Known rows, with every way that one mark hangs from another:
[pabomav [faku nubup [zufa [merab rori]]] sifu]: [2 18 3 12 -33 13 39 32 7 5 -10 -53 -30 -2 -22 30 54 15 -52 13 40 -24 -20 -14 -47 -19 -31 5 -40 9 72 5 -48 21 56 44 -5 -11 -49 -77 -30 -24 -28 -9 -17 12 -9 41 -9 20 -10]
[rori [pabomav [sifu faku]]]: [10 1 4 19 -40 -3 24 41 -16 0 12 -29 -6 -4 -24 19 14 11 -29 29 32 3 5 1 -48 -8 4 -30 -25 -1 45 4 -15 -2 17 35 -4 28 -17 -26 -35 -2 -21 6 -49 7 -1 51 39 -6 -24]
[merab rori]: [40 10 -3 15 -12 2 19 50 -17 11 -5 -11 -23 12 -20 7 41 -20 -6 6 14 0 -8 0 -29 11 -22 -43 -1 -15 33 19 -18 -5 19 25 -19 4 -30 -22 -50 -6 -13 2 -20 22 -5 15 31 22 -21]
[rori [pabomav merab [sifu faku nubup zufa]]]: [2 -4 4 23 -68 9 29 52 -7 -3 31 -2 -3 9 -25 29 30 3 -44 36 23 4 -3 -3 -63 -9 -26 -16 -18 11 53 12 -32 -1 27 29 -5 17 -12 -35 -46 6 0 -5 -38 22 16 53 23 -16 -23]
[nubup [faku [merab rori] [zufa [pabomav sifu]]]]: [18 22 -10 29 -32 0 25 16 -2 8 6 1 -29 -4 -24 32 60 21 -33 0 22 10 6 -3 -25 3 -12 -10 2 2 36 12 -18 1 41 44 0 11 -26 -40 -33 -6 -16 -9 -9 -17 16 20 33 23 -12]
[faku nubup [pabomav sifu] [zufa [merab rori]]]: [-12 13 10 26 -18 -3 42 20 35 9 -22 -74 -34 -25 -1 73 37 10 -35 33 29 -3 -11 -34 -28 -31 0 9 -26 35 50 -18 -31 22 62 68 -11 -20 -25 -55 3 -35 -37 -41 -44 19 -13 62 -23 38 6]
[nubup faku zufa]: [29 6 -5 -1 -20 -14 -9 12 -21 -3 26 3 -22 2 -42 -2 19 29 -6 21 20 3 8 -5 -20 -6 -20 -24 8 -21 21 14 14 19 7 29 -2 12 -28 -36 -32 30 -10 8 -22 25 17 18 40 -19 -35]
[zufa [merab rori] [pabomav [faku nubup]]]: [37 15 9 -8 -36 -5 45 65 -10 -3 -11 -8 -32 17 -37 24 46 -14 -21 3 21 -1 23 -36 -59 27 -38 -7 -44 -4 47 23 -42 -8 57 46 -13 -9 -35 -44 -57 -9 -46 25 -10 20 7 21 -2 38 -5]
[merab [rori [pabomav faku [sifu nubup zufa]]]]: [38 4 2 22 -36 2 37 64 -16 0 14 -19 -19 24 -31 34 41 -27 -32 18 18 -1 -6 -7 -50 -2 -30 -24 -14 -15 53 31 -29 8 19 35 -15 0 -25 -24 -52 20 -10 4 -30 25 -5 28 9 -4 -27]
[pabomav [faku zufa]]: [14 24 -10 8 -32 2 5 28 -7 9 -6 -10 -17 -20 -13 25 38 9 -41 -1 30 -5 0 8 -25 -9 -23 -31 -24 3 48 6 -34 -3 38 23 -14 0 -45 -64 -19 -20 -10 -11 -4 14 -8 18 4 7 -40]
[sifu [nubup faku] zufa]: [20 10 9 30 -35 1 6 53 -15 -1 65 20 -8 -13 -22 38 70 12 -11 34 1 17 -5 7 -25 -37 -32 -16 7 9 42 16 -15 15 40 42 -1 9 -11 -37 -48 24 17 -27 -31 10 36 45 3 -14 -57]
[zufa [merab rori] [pabomav faku sifu]]: [37 12 13 -7 -45 -12 51 62 -21 -7 -16 -7 -35 27 -33 18 51 -18 -20 0 27 -19 18 -42 -74 17 -41 3 -47 -11 56 16 -54 3 52 38 -6 -2 -45 -55 -58 -23 -56 27 -4 -5 13 27 3 32 6]
[sifu faku [zufa merab pabomav]]: [23 18 16 6 -61 11 38 91 -11 -4 31 21 -31 -3 -15 24 43 -3 -6 22 22 22 15 -17 -60 12 -48 -43 -36 20 39 3 -35 -7 74 42 -27 11 -11 -44 -71 -45 -30 -10 -13 -19 50 53 29 21 -33]
[zufa [faku nubup] pabomav]: [11 -1 30 3 -31 -33 18 36 -2 -4 19 10 1 -14 -30 18 33 1 -17 -6 22 20 4 -7 -50 23 -4 -42 -28 6 34 11 -48 -1 45 72 -13 3 -17 -41 -29 -17 -57 49 -25 6 -19 12 15 58 -14]
[rori [pabomav [sifu faku nubup zufa]]]: [6 -2 8 29 -52 -2 27 58 -17 -1 35 -22 -2 -2 -21 36 30 3 -30 42 23 8 -1 2 -52 -18 -11 -23 -21 8 51 9 -24 4 32 45 -6 25 -9 -28 -44 8 -9 -7 -52 9 12 52 21 -13 -36]
[zufa pabomav]: [21 0 17 9 -24 -18 16 36 -20 1 3 6 0 -15 -16 5 41 0 -7 -7 15 2 12 -6 -42 22 -10 -33 -24 -6 37 8 -27 -12 32 38 -10 16 -20 -35 -33 -7 -36 33 -26 8 3 12 17 23 -28]
[rori [pabomav [faku [nubup zufa]] merab sifu]]: [2 -6 -2 4 -51 13 26 26 3 -7 6 -32 -5 8 -42 21 15 16 -61 23 35 -17 -2 -8 -60 -2 -24 -10 -28 -3 61 20 -32 11 14 32 -7 -4 -33 -51 -30 25 -8 20 -34 46 -12 33 15 -18 -16]
[zufa [faku [merab rori] nubup [pabomav sifu]]]: [6 7 18 14 -36 -9 23 27 29 -6 6 -19 -17 -5 -30 57 38 -4 -35 15 28 5 -13 -9 -39 -10 -9 -26 -13 17 38 4 -59 22 50 78 -8 -8 -22 -48 -16 -34 -29 11 -30 1 -33 34 18 55 8]
[merab [rori pabomav]]: [38 7 -7 19 -20 -3 21 56 -16 10 0 -22 -18 18 -27 20 23 -24 -18 15 14 11 6 0 -35 12 -6 -42 -5 -17 30 22 -12 -11 6 28 -16 4 -21 -9 -46 11 -14 2 -37 30 -14 14 31 12 -22]
[rori [pabomav faku merab sifu]]: [7 -2 -10 7 -52 10 23 34 -6 -5 2 -21 -7 10 -38 22 18 5 -57 14 33 -15 5 -8 -59 -7 -19 -14 -26 -6 56 14 -38 -2 9 19 -4 5 -38 -49 -34 8 -6 20 -29 30 -7 40 20 -15 -13]
[sifu nubup [zufa [faku pabomav] [merab rori]]]: [24 12 17 16 -50 -29 13 86 -4 -3 37 22 -26 8 -17 68 57 -26 -11 43 1 24 2 -20 -47 -34 -43 -11 -10 19 33 11 -50 12 60 53 -13 -9 -9 -35 -40 -19 -13 -35 -26 9 14 45 -17 26 -20]
[zufa [faku nubup [pabomav [merab rori] sifu]]]: [4 2 20 2 -32 -16 21 25 25 -3 10 -15 -17 -9 -30 36 32 1 -33 8 27 4 -15 -18 -50 -9 -13 -28 -15 12 38 1 -60 25 33 60 -11 -12 -30 -53 -17 -34 -34 19 -26 17 -24 47 10 46 3]
[pabomav [faku nubup]]: [12 13 3 1 -22 21 15 30 3 -3 9 -25 -8 -16 -31 19 45 16 -40 5 30 -8 -8 6 -26 -6 -23 -31 -26 0 59 21 -38 10 37 40 -9 -5 -40 -61 -32 2 -4 19 -17 35 -13 28 7 12 -42]
[zufa [faku [merab rori] nubup]]: [8 12 8 13 -32 -2 9 37 15 7 12 -4 -14 0 -36 29 46 1 -31 12 24 17 -13 14 -32 4 -12 -45 -3 11 32 13 -47 4 46 63 -13 -7 -21 -38 -37 -20 -21 8 -25 12 -30 13 38 57 -2]
[rori [pabomav [sifu zufa]]]: [9 -2 4 25 -36 -1 18 52 -14 2 19 -41 -3 -6 -23 33 20 0 -26 29 24 5 0 -3 -44 -19 -6 -26 -20 -5 44 5 -10 4 16 36 -12 4 -15 -32 -36 12 -16 -8 -53 13 -3 44 25 -12 -24]
[faku [merab [rori [pabomav sifu]]] [nubup zufa]]: [6 -3 -1 28 -36 28 28 22 15 3 6 -38 -13 21 -38 32 33 5 -42 45 25 -4 -16 7 -32 10 -27 -10 0 4 52 24 -12 18 39 66 -12 -9 -9 -27 -36 28 -2 -1 -45 45 -27 1 32 12 -1]

Rows:
[12 13 8 38 -46 9 5 48 -9 -3 60 26 -8 -7 -25 50 74 12 -21 37 3 16 -6 13 -22 -35 -36 -10 14 13 42 20 -23 10 50 49 -1 9 -5 -39 -48 19 26 -30 -26 7 33 36 10 -9 -50]
[sifu [nubup [faku merab]] zufa]
[1 20 -19 45 -41 9 19 26 2 23 -20 -23 -22 4 -6 50 41 -7 -49 22 24 8 -4 16 -27 -1 -14 -16 0 14 40 0 -23 -14 44 40 -15 5 -17 -32 -20 -15 -5 -42 -25 6 -20 2 26 24 2]
[faku [merab [rori [pabomav sifu]]] zufa]
[12 23 -4 12 -25 -19 16 21 -11 8 7 -11 -27 -18 -22 23 47 33 -18 6 22 11 17 -19 -27 -11 -6 -5 -15 1 29 -4 -8 0 37 38 5 11 -29 -48 -28 -11 -34 -10 -16 -12 26 46 22 18 -14]
[nubup [faku [zufa merab [pabomav sifu]]]]
[15 5 -5 3 -34 -1 9 44 -9 -3 7 -35 -9 -1 -40 34 7 12 -42 31 30 5 18 -8 -38 -6 -8 -24 -26 -5 44 15 -12 -3 23 39 -12 0 -23 -36 -27 25 -12 8 -44 47 -15 29 13 -7 -29]
[rori [pabomav [faku [nubup [zufa merab]]]]]
[4 21 -8 26 -33 1 15 5 0 6 10 -2 -16 -14 -23 31 54 31 -32 2 24 9 8 1 -22 -9 -7 -10 -3 7 37 0 -20 -3 44 45 4 16 -26 -48 -26 -7 -16 -11 -14 -21 17 23 35 16 -17]
[nubup [faku merab [zufa [pabomav sifu]]]]
[18 9 6 6 -38 14 32 51 -1 2 15 -15 -23 7 -30 8 22 15 -20 41 31 9 1 3 -41 18 -22 -41 -22 12 40 14 -12 0 47 48 -16 18 -13 -27 -51 -11 -17 5 -32 30 9 41 41 15 -31]
[sifu [faku [nubup [zufa [merab [rori pabomav]]]]]]
[4 25 -12 24 -26 -3 4 3 16 2 1 -9 -24 -31 -19 63 42 31 -32 11 21 14 17 -5 -5 -26 5 -16 6 17 25 -6 -16 4 40 48 -1 8 -22 -45 -5 -20 -1 -31 -21 -11 10 44 23 13 -22]
[nubup [faku merab pabomav zufa]]
[-2 8 -14 10 -46 14 18 31 8 7 1 -26 -4 -8 -32 35 15 11 -63 19 29 6 6 -1 -43 0 -12 -22 -20 9 47 12 -26 -11 19 28 -15 -4 -29 -42 -21 15 2 0 -30 51 -15 27 8 -3 -25]
[rori [pabomav [faku nubup zufa] merab]]
[-6 14 -2 41 -30 21 39 18 24 19 -8 -29 -16 -7 -7 47 60 2 -46 14 22 11 -13 9 -24 23 -21 -16 -9 29 51 10 -29 -11 71 75 -16 -8 -9 -36 -21 -11 -16 -17 -27 16 -20 -8 7 50 -2]
[faku [merab rori] nubup [zufa pabomav]]
[17 1 11 22 -72 27 53 61 -1 -1 34 24 -22 30 -19 8 71 -11 -37 25 19 -15 -30 -6 -74 1 -70 -6 -13 14 65 22 -60 21 45 20 -7 12 -27 -47 -72 -18 5 -4 -10 13 37 51 17 -1 -15]
[pabomav [merab rori] [sifu faku nubup zufa]]
[7 -8 -4 10 -62 -3 17 33 -13 -7 12 -7 1 18 -40 24 23 6 -59 30 28 -16 3 -6 -64 -6 -28 0 -22 -5 60 22 -38 8 10 22 0 11 -33 -46 -29 27 0 18 -30 44 -2 31 5 -26 -23]
[rori [pabomav faku merab [sifu [nubup zufa]]]]
[13 9 -13 13 -42 8 6 41 -7 -2 3 -15 -2 -2 -36 42 18 3 -48 16 28 4 21 7 -34 -7 -7 -33 -19 -4 42 16 -23 -17 22 33 -10 9 -24 -37 -29 12 2 6 -32 26 -18 22 30 -6 -30]
[rori [pabomav [faku merab]]]
[13 19 -8 13 -25 -9 11 9 -5 8 14 6 -19 -21 -21 14 45 28 -24 -4 20 14 11 -7 -25 -1 -7 -21 -3 2 25 5 -12 -7 26 30 -2 12 -29 -42 -24 -2 -17 -2 -10 0 23 31 24 11 -28]
[nubup [faku [zufa [pabomav merab]]]]
[2 0 6 20 -60 14 23 37 -3 -5 41 11 -13 7 -24 13 72 18 -38 27 18 -18 -23 -8 -57 -28 -52 10 -1 8 58 11 -45 25 31 22 5 4 -31 -58 -52 4 7 -10 -17 14 35 53 10 -15 -16]
[pabomav merab [sifu [nubup faku] zufa]]
[-4 2 3 -3 -48 39 34 19 15 -7 4 -22 -13 4 -39 3 54 24 -65 3 38 -40 -26 -10 -60 -7 -49 2 -31 3 80 16 -66 27 37 24 -3 -15 -54 -84 -43 -8 -5 28 -7 35 -7 42 8 0 -12]
[pabomav [faku nubup] merab sifu]
[20 21 8 -6 -32 -24 16 61 2 8 2 -14 -35 17 -38 23 32 -7 -14 24 22 19 5 -19 -46 -3 -19 -34 -18 8 21 6 -37 -3 47 53 -15 -12 -28 -36 -48 -32 -46 -4 -26 18 -16 35 27 68 16]
[zufa [faku nubup] [merab rori]]
[34 4 4 -4 -44 1 36 43 -8 -5 -2 26 -16 16 -32 3 48 -14 -35 -23 17 -11 11 -17 -61 39 -43 -24 -27 -11 49 30 -55 -7 31 21 -17 0 -42 -45 -49 -6 -23 48 5 22 6 5 7 18 -19]
[zufa [pabomav faku [merab rori]]]
[14 2 0 10 -35 -1 20 40 -15 -6 5 -36 -5 -3 -32 29 18 6 -44 15 34 -9 7 -2 -50 -12 -4 -20 -31 -10 54 13 -27 4 15 33 -5 11 -32 -45 -30 10 -16 16 -39 18 -16 40 19 -12 -28]
[rori [pabomav faku sifu]]
[39 -1 -1 -5 -34 -19 14 16 -16 -7 19 25 -24 20 -49 -7 26 16 -13 6 16 0 17 -20 -45 28 -39 -16 0 -25 24 30 1 18 10 30 -7 8 -28 -30 -43 33 -24 35 -8 27 27 5 34 -10 -22]
[nubup faku [zufa [pabomav [merab rori]]]]
[6 10 -2 6 -39 30 8 22 12 -3 8 -12 -11 0 -39 25 42 21 -50 15 32 -17 -4 11 -27 1 -38 -22 -18 3 58 23 -39 13 46 49 -10 -5 -34 -63 -32 9 6 14 -14 37 -19 8 16 5 -29]
[pabomav [faku merab [nubup zufa]]]
[23 16 15 5 -34 -9 22 81 12 1 24 -14 -34 -5 -24 59 38 -17 -9 27 14 28 0 -28 -40 -17 -37 -36 -16 14 29 2 -39 15 55 58 -30 -28 -17 -44 -46 -31 -29 -25 -26 5 4 47 5 38 -3]
[sifu [zufa [faku nubup pabomav] [merab rori]]]
[-2 10 -5 24 -35 -8 29 16 21 10 -26 -28 -28 -15 4 52 34 -5 -43 8 23 -13 -10 -26 -40 -16 -20 -2 -12 21 43 -14 -45 15 31 29 -15 -9 -37 -54 4 -44 -21 -29 -17 12 -4 45 -9 15 0]
[faku [pabomav [merab rori] sifu] zufa]
[9 23 -6 20 -23 -21 16 38 11 14 -30 -33 -38 -19 6 68 23 -10 -20 20 21 9 18 -28 -23 -24 -5 -13 -16 23 23 -21 -23 -3 46 38 -19 -9 -26 -43 5 -48 -29 -51 -24 7 -4 42 -11 29 -2]
[faku pabomav [zufa [merab rori]]]
[5 8 12 17 -37 8 19 56 -12 3 15 -32 -20 -7 -15 19 49 5 -12 26 24 -10 -12 -15 -48 -31 -31 -12 -24 2 52 -6 -28 18 42 29 -9 -5 -30 -59 -51 -25 -27 -23 -30 -6 14 52 22 6 -8]
[pabomav [sifu [zufa merab]]]
[12 0 16 18 -25 -2 21 35 8 -7 6 -30 -14 -26 -7 54 36 -2 -14 13 22 -10 -5 -23 -35 -33 -11 -18 -20 9 43 -9 -37 30 35 45 -11 -4 -26 -54 -14 -32 -18 -13 -36 -1 1 61 0 3 -23]
[faku [pabomav [sifu zufa]]]
[32 9 -5 26 -34 -6 35 49 -16 7 0 -26 -19 22 -27 31 38 -22 -38 15 18 -1 -2 -2 -47 -2 -19 -19 -16 -10 49 25 -28 1 20 34 -10 8 -29 -25 -39 12 -13 0 -32 25 -10 19 6 6 -22]
[merab [rori [pabomav [faku zufa] [sifu nubup]]]]
[30 23 6 -9 -35 -42 12 61 1 -1 -13 0 -42 12 -30 47 19 -23 -7 16 18 18 21 -36 -48 -11 -15 -30 -20 5 14 -4 -46 1 41 43 -15 -12 -33 -37 -31 -52 -49 -9 -20 2 -12 46 15 60 16]
[zufa [faku pabomav] [merab rori]]
